Each row was made from one small tree. The marks that hang from a mark follow it in brackets, in the order of their numbers. Every link used is in the known rows. Write each row's tree.
(in the rows, 128 means zero)
Known rows:
j_919[j_521 j_801 j_964[j_769]]: [127  79 110 131 107  65 117  99 157 135 134 118 128 144 142 119 113 159
 108 177  86 144 127 171 190 141 122 173  90 140  73  72 104 163]
j_734[j_842 j_919[j_964]]: [ 89  83 152 117 101 103 140 144 155 148 106 160 101 122 132 155 146 135
  68 144  85 155 109 142 149 150 122 167 145 137 107 127  95 173]
j_617[j_734[j_964[j_769]]]: [148  94 124 135 115  77 131 157 141 174 102 150 111 120 141 116 189  89
 108 114 112 110 138  98  84 116 108 118 116 120  63 102 105 130]
j_769[j_801 j_964[j_734]]: [147  76 146 164 107 111 129 165 180 117 120 152  67  92 161 153  97 130
 102 107  98 107 141  77  48  79 129 118 142 103 161 105  49 111]
j_253[j_734[j_919[j_801] j_964]]: [ 99  35  96 183 107  80  99 118 149 143  78 156 100 132 118 145 132 128
 106  87 105 122 119 138 168 140 121 164 106 124  80 106  85 155]
j_253[j_734[j_617 j_964[j_769]]]: [177  50 156 176 114  96 126 150 165 161  78 158 142 119 125 120 151  95
 103 107 125 113 180 113  86 113 128  98  95  72  84 107  99 120]
j_842[j_734[j_253 j_617 j_964]]: [147  87 142 144 106 158 148 151 148 180  52 176 102  68 137 127 144 120
  93 127 130 123 169  68  86 129 140 108 135  98 141 123 109 122]
j_769[j_964[j_919]]: [132  53 119 136 100 112 126 152 131 150 126 163 127 116 149 163 129 122
  99  92  90 143 139  91 103  86 126 187 104  74 110 116  83 142]
j_617[j_734[j_842]]: [130 112 136 113 111  68 152 170 118 153 114 135 108 113 150 119 193 102
  82 130  98 134 108 109  78 143 120 132 149 133  94 137 108 133]
j_617[j_734]: [115  79 112 116 109  70 155 171 122 165 130 125  99 125 156 127 202 109
  94 101 104 128 111 101  94 142 121 144 125 137  95 129  92 130]
j_617[j_734[j_842 j_964[j_769 j_919]]]: [180 128 134 130 117  90 120 150 126 167  82 169 157 118 133 125 166  72
  97 144 115 123 144 106  78 103  99 122 129  89  51 112 136 146]
j_521[j_769]: [139  78 103 127 106  80 138 128  96 119 138 155 105 114 154 152 167 141
  87 108  96 141 143 135 129 141 124 164 103 142  93 146 101 143]
j_919[j_734 j_801 j_964[j_769[j_521]]]: [ 93  83 148  78 100  78 154 119 176 148 139 142 128 139 159 131 118 172
  97 164 109 182 150 159 175 143  99 180  77 158  60  83  98 203]
j_521[j_769[j_964] j_919[j_734[j_842] j_801]]: [156  86 134 127  88  43 117 116 136  92 137 148 128  81 169 137  80 152
  98 152  59 162 104 110 119 134 107 214 126 149  90 124 129 210]
j_253[j_734[j_617 j_842 j_919[j_801]]]: [118  59 155 181 119  80 138 134 173 144  64 125 141 122 117 143 131 122
  80 129 105 143 127 139 140 163 126 123 136 109 109 148 110 151]
j_919[j_801 j_964[j_769]]: [104  81 123 139 106  67 136 124 166 146 132 138 133 142 157 136 123 149
 107 169  94 155 138 168 160 139 100 153  97 146  57  96  97 172]
j_842[j_734[j_253]]: [115  99 132 123 104 134 151 156 125 160 101 146  91 108 150 125 150 120
  79 110 112 135 158 114 128 125 133 129 116 132 135 129  97 121]
j_919[j_521 j_734[j_617 j_842] j_964]: [150  59 170  84  85  95 139 140 158 139 113 152 126  91 132 121 120 154
  78 181  91 159 122 133 145 164 154 188 135 113  98 110 115 169]
j_801[j_919[j_521 j_734 j_964]]: [ 92  46 101  67  76 101 126 128 136 124 138 156 122 130 138 127 138 144
  97 134  62 155 105 130 195 141 135 234 101 122  69  94  99 178]
j_253[j_734[j_617 j_842 j_919 j_964[j_769]]]: [165  71 187 182 123 108 120 141 187 159  42 159 142 113  99 128 143  80
  81 118 115 114 169 119 107 121 128  91 131  74  97 124 115 132]
j_801[j_919[j_521 j_734[j_253]]]: [105  85  86  83 109 131 118 119 130 115 126 168 117 127 102 121 149 143
 102 120  88 135 139 108 200 126 150 200  94 115 105 106 112 145]
j_734[j_253 j_842 j_964]: [140 132 123 146 126 129 109 131 118 135  84 212  96  85 103 131 149 138
  98 142 120 123 150 103 106 120 139 133 136 107 124 113 108 131]
j_842[j_734[j_919]]: [ 88  58 141 117  89 115 153 156 149 170  94 125  92 122 152 141 166 109
  57  90  87 133 131 119 137 138 133 138 131 137 111 138  89 130]
j_842[j_734[j_919[j_521 j_964[j_769]]]]: [119  61 156 113  89 112 134 128 172 169  99  93 104 143 151 121 126 108
  60 139  76 135 137 154 192 132 126 157 113 138 100  86 106 152]
j_521[j_769 j_801 j_919[j_734[j_617 j_842]]]: [189  94 136  80 100  60 138 120 125  94 158 155 169  82 144 118 122 143
  75 156 101 152 135 121  76 178 131 154 147 122  96 174 137 188]
j_617[j_734[j_253 j_919 j_964[j_769[j_521]]]]: [122 130 128 117 153 139 147 130 169 195  68 149  89 140 110 131 187 111
  92 109 144 120 165  63 133 117 102 119 113 133 134  86 115 154]
j_521[j_801 j_919[j_734[j_617] j_964]]: [139  42 130  59  84  75 147 140 168 138 178 149 154 102 159 119 112 156
  92 149 103 158 117 114  91 176 131 179 131 117  98 133  99 203]
j_734[j_253 j_617 j_842 j_919 j_964[j_769]]: [154 124 171 163 146 155 127 126 193 165  42 190 131  96  77 141 144 111
  87 160 130 118 187  86 119 122 132  86 146  88 130 126 131 139]
j_842[j_734[j_253 j_617 j_919 j_964[j_769]]]: [145  90 166 154 121 167 144 140 196 193  33 159 118  96 112 134 138  95
  81 129 128 115 195  80 125 116 125  83 133  98 129 116 122 132]
j_253[j_734[j_919 j_964]]: [113  31 114 163 103  98 104 140 142 151  82 165  88 129 114 143 155 107
  92  60 106 112 133 124 146 122 131 155 109 107  95 111  80 136]
j_964[j_919]: [125  74 103 112 104 109 133 144 112 146 137 167 139 134 142 158 158 131
  90 103 103 145 146 123 124 118 132 165  98  92  88 132  95 138]
j_919[j_734 j_964]: [ 90  43 137  75  74  82 143 161 145 142 151 168  98 120 154 140 133 150
  95 129  91 164 122 148 160 145 124 202 104 144  67 112  83 179]
j_964[j_734[j_919]]: [ 97  71 127 121 105 110 123 143 164 136 126 156  92 120 122 150 159 139
  86 106  95 113 135 111 125 122 147 121 131 124 123 130  85 115]
j_769[j_521 j_801[j_919] j_964]: [101  91 123 137 126 136 165 144 164 132  96 147  87 123 163 163 150 127
  85  85  89 142 141  45  53  85 107 158 121  98 169 102  49 150]
j_734[j_617 j_919]: [105  48 142 129 116 118 162 149 176 171  98 144 119 117 121 160 180 133
  75 105 107 135 146  91 119 151 146 131 135 107 128 151  90 134]
j_964[j_769]: [128  87 137 128 116  86 137 147 147 144 138 145 128 136 135 129 169 121
  89 119 100 128 167 137 113 113 128 117  99 120  81 119  92 121]

Which tree is each row?
[164 125 153  97 106 102 141 132 155 128 106 191  89  99 159 133 123 155
  69 132 113 143 137  67  34 118 121 158 136 129 135  98  84 184] => j_769[j_521[j_919[j_734[j_842 j_964]]] j_801]
[137 116 141 138 142 113 159 139 187 183  63 135  72 144 142 147 171  98
  76 101 135 112 150  66  77 112  87 107 131 137 126  91  80 158] => j_617[j_734[j_919 j_964[j_769[j_521 j_801]]]]
[198 126 157 162 144 160 144 143 201 139  93 171 151 126 121 159  86 115
 100 161 155 113 216  87  77  78 117  60 117  70 151 119 110 118] => j_964[j_734[j_253 j_617] j_769[j_801] j_919]
[157  34 135 168 104 100 128 154 143 156  76 167 119  99 130 131 160 115
 103  89 122 119 152 100  81 129 140 128 108  76 103 118  87 121] => j_253[j_734[j_617 j_964]]
[113  72 141 171 129 141 128 128 221 149  77 148 105  82 108 159  88 154
 118 144 114 119 151  60 135 116 137 120 143 102 179 116 102 138] => j_769[j_964[j_734[j_253 j_617 j_919[j_801]]]]
[135  57  86  64  96  72 105 116 117 108 177 139 117 114 112 102 134 160
  90 109  99 125 127 160 163 159 166 188 109 123  76 121  87 141] => j_919[j_521[j_801] j_734]
[131  63  63 114 117 103  84  90 125 126 125 157  97 110  89 122 148 149
  92  97 103  96 125 131 156 152 162 168 133 104 105 106  83 135] => j_734[j_919[j_521[j_801]] j_964]
[160 142 132 121 121 144 111 135 125 121 114 195 138 107 108 143 119 133
  99 160 124 133 165 114 110  94 137 114 126  87 133 131 127 122] => j_964[j_734[j_253 j_842] j_919]
[198 102 147 116 109 128 116 126 139 130 103 157 167  93 114 131 128 139
  91 174 111 124 148 102  85 115 168 119 137  56 132 128 131 108] => j_964[j_734[j_617 j_842] j_919[j_521]]
[145 112 125 128 107  80 128 160 114 160  86 168  98  88 138 118 190 103
  97 130 107 120 107  90  63 136 121 134 155 123  85 120 109 136] => j_617[j_734[j_842 j_964]]
[130  51  87 162 113  77 105  82 138 114 106 110  90 114 134 159 106 161
  99 117  65 134 111 120 206 138 128 217 114 141 119 106 103 168] => j_734[j_919[j_521[j_769[j_964]] j_801]]
[122 109 103 124 109  98 115 118 167 128 149 160 110 116 157 129  84 180
 123 183 105 143 113 107 127 131 115 151 116 150 146  90 112 180] => j_521[j_919[j_801 j_964[j_734[j_253]]]]
[159  70 100 127 111 115 125 120 147  89 129 153 153  63 138 139 125 119
 115 128  87 120 145  73  65 120 126 128 147  76 133 156 106 134] => j_521[j_769[j_964[j_734[j_617]]] j_801[j_919]]
[127  76  72 149 103  97 102 110 115 145 102 190 139 110 133 157 128 153
 119 125 111 138 136 123 130 127 119 177 103  98  60 111 101 160] => j_734[j_964[j_919[j_801]]]
[ 74  27 114 157  97  69 125 128 163 145 105 124 103 157 145 151 113 135
  96 110  92 153 103 172 203 155 102 187 102 144  86 106  84 187] => j_253[j_734[j_919[j_801 j_964]]]
[154  55  74  61  92  87  97 110 102 112 178 151 153 130 111 120 111 151
  92 112 107 134 140 162 173 144 156 209  97  91  61 120 104 154] => j_964[j_919[j_521[j_801] j_734]]
[ 99 109 134 142 112  93 112 121 169 119 101 153 112 102 116 143 129 152
  91 159  91 125 118 139 137 140 135 113 151 138 109 135 108 135] => j_964[j_734[j_842 j_919[j_801]]]
[110  99 173 109 146 164 181 125 210 188  81 144 119 144 117 155 147 146
  76 155 140 161 188  87 153 135 112 121 107 118 164 103 108 175] => j_734[j_253 j_617 j_919[j_964[j_769[j_521]]]]
[106  96 128 118 113 161 147 144 179 138  99 181 135  97 128 144 137 140
 118 170 110 141 145  74 113 123 128 122 132  94 150 121 111 145] => j_801[j_919[j_964[j_734[j_253 j_617]]]]
[ 62  52 128 129  79  97 149 135 167 169  91 117  96 121 170 148 118 137
  77 139  82 161 103 152 180 164 104 174 131 164  91 114  93 183] => j_842[j_734[j_919[j_801 j_964]]]
[107  77 136 139 134 151 157 141 178 169  86 159 110 118 101 160 159 138
  80 115 125 132 164  81 143 144 144 127 130 107 159 146 103 137] => j_734[j_253 j_617 j_919]
[140 118 109 142 134 142  88 100 134 134  66 185  81 102  74 132 137 147
  85 138 107 109 137 101 170 129 157 159 140 111 144  96 114 135] => j_734[j_253 j_842 j_919[j_521] j_964]
[206 107 118 100 115 117 101 106 129 107 134 149 180  89 102 113 110 141
  92 173 121 115 151 125  80 136 171 109 150  51 126 138 125 109] => j_964[j_734[j_617 j_842] j_919[j_521[j_801]]]
[121 110 151 148 145 171 146 135 206 139  88 154  41 115 128 169  96 151
  83 101 130 116 166  41  96  78 124 121 135 114 231  92  59 135] => j_769[j_521 j_801 j_964[j_734[j_253 j_919]]]
[177  51 123 132  96  83 123 123 138  92 124 135  66 101 158 152  74 144
  86 104  81 126 138 108 150 110 129 222 113 132 120  96  77 163] => j_919[j_521[j_769[j_801 j_964]] j_734]
[167  75  91 153 102  73  89  91 125  88 129 124  94  85 149 134  88 168
 123 146  74 120 121 119 154 113 137 182 111 126 127  97 105 134] => j_919[j_521[j_769[j_964[j_734]]] j_801]
[128 118 122 131 135 134 112 110 138 131  94 150  92 127  84 133 147 144
  70 136 102 124 138 119 185 136 160 156 135 122 155 115 114 132] => j_734[j_253 j_842 j_919[j_521]]
[129  97 120 136  99 145 127 144 120 163  76 181  80  87 140 124 141 117
  92 111 117 121 157  95 114 118 132 132 123 120 124 107  99 125] => j_842[j_734[j_253 j_964]]
[153  81 135 163 104  84 103 147 112 131  82 179 107 105 126 121 150 108
  92 102 105 121 133 134  94 119 134 138 120  93  91 112  94 127] => j_253[j_734[j_842 j_964]]
[ 98 101 133 113 119  86 156 112 165 155 126 131 125 148 162 134 138 169
  97 164 111 173 149 148 145 138  98 151  84 149  91  84  94 184] => j_919[j_801 j_964[j_769[j_521]]]
[158  74  60  91 112  96 100 100  91 117 168 142 152 135 114 125 131 147
  92 114 110 125 138 150 144 140 154 179 104  84  93 122  97 133] => j_964[j_919[j_521[j_801]]]
[136 108 150 154 135 158 130 129 170 162  43 201 108  77  82 151 149 130
  85 144 127 123 162  71 115 140 146 115 160  97 151 134 119 142] => j_734[j_253 j_617 j_842 j_919 j_964]
[171  52 149 169 114 108 103 121 152 147  46 148 115 105  92 122 141 113
  78 111 106 109 132 106 132 143 161 140 137  72 127 109 109 126] => j_253[j_734[j_617 j_842 j_919[j_521] j_964]]
[179  87  94 149 117  85 132 106 105  96 122 131  77 126 153 151 126 149
  80 117  98 121 142 131 135 134 129 171 110 142 128 114  82 138] => j_919[j_521[j_769[j_801]]]
[114 108 138  51 115 119 164 127 147 121 117 165 171  94 114 114 172 139
  76 142 111 162 147 100  76 163 137 137 141  92 102 160 110 166] => j_769[j_521[j_801[j_919[j_734[j_617 j_842]]]]]
[159 159 166 138 133 125 115 139 160 119 114 176 126 110 105 115 130 123
  97 175 119 115 183 128 110  92 136  66 126 109 129 120 123 102] => j_964[j_734[j_253 j_842] j_769]
[140  99  88 113 109  74 126  99 123 103 151 162 124 115 151 138 100 174
 108 146 100 157 136 120 181 153 109 201  94 173  97 125 134 204] => j_521[j_769 j_919[j_734[j_253] j_801]]
[163 177 150 118 150 125 145 135 139 173  67 168 104 113 119 106 183 107
  96 151 144 126 166  74  82 111 104  99 125 123 125  92 129 145] => j_617[j_734[j_253 j_842 j_964[j_769[j_521]]]]
[146 106 114 138 113  91 110 119 158 130 134 155 168 137 135 141 112 136
 119 161 110 128 163 148 132  99 116 110  91 101  64 113 120 131] => j_964[j_734 j_769 j_919[j_801]]
[103 119 138 133 133 132 131 134 147 141  92 172  97 121  96 148 153 133
  72 129 109 135 148 118 156 133 135 132 141 127 141 140 108 140] => j_734[j_253 j_842 j_919]
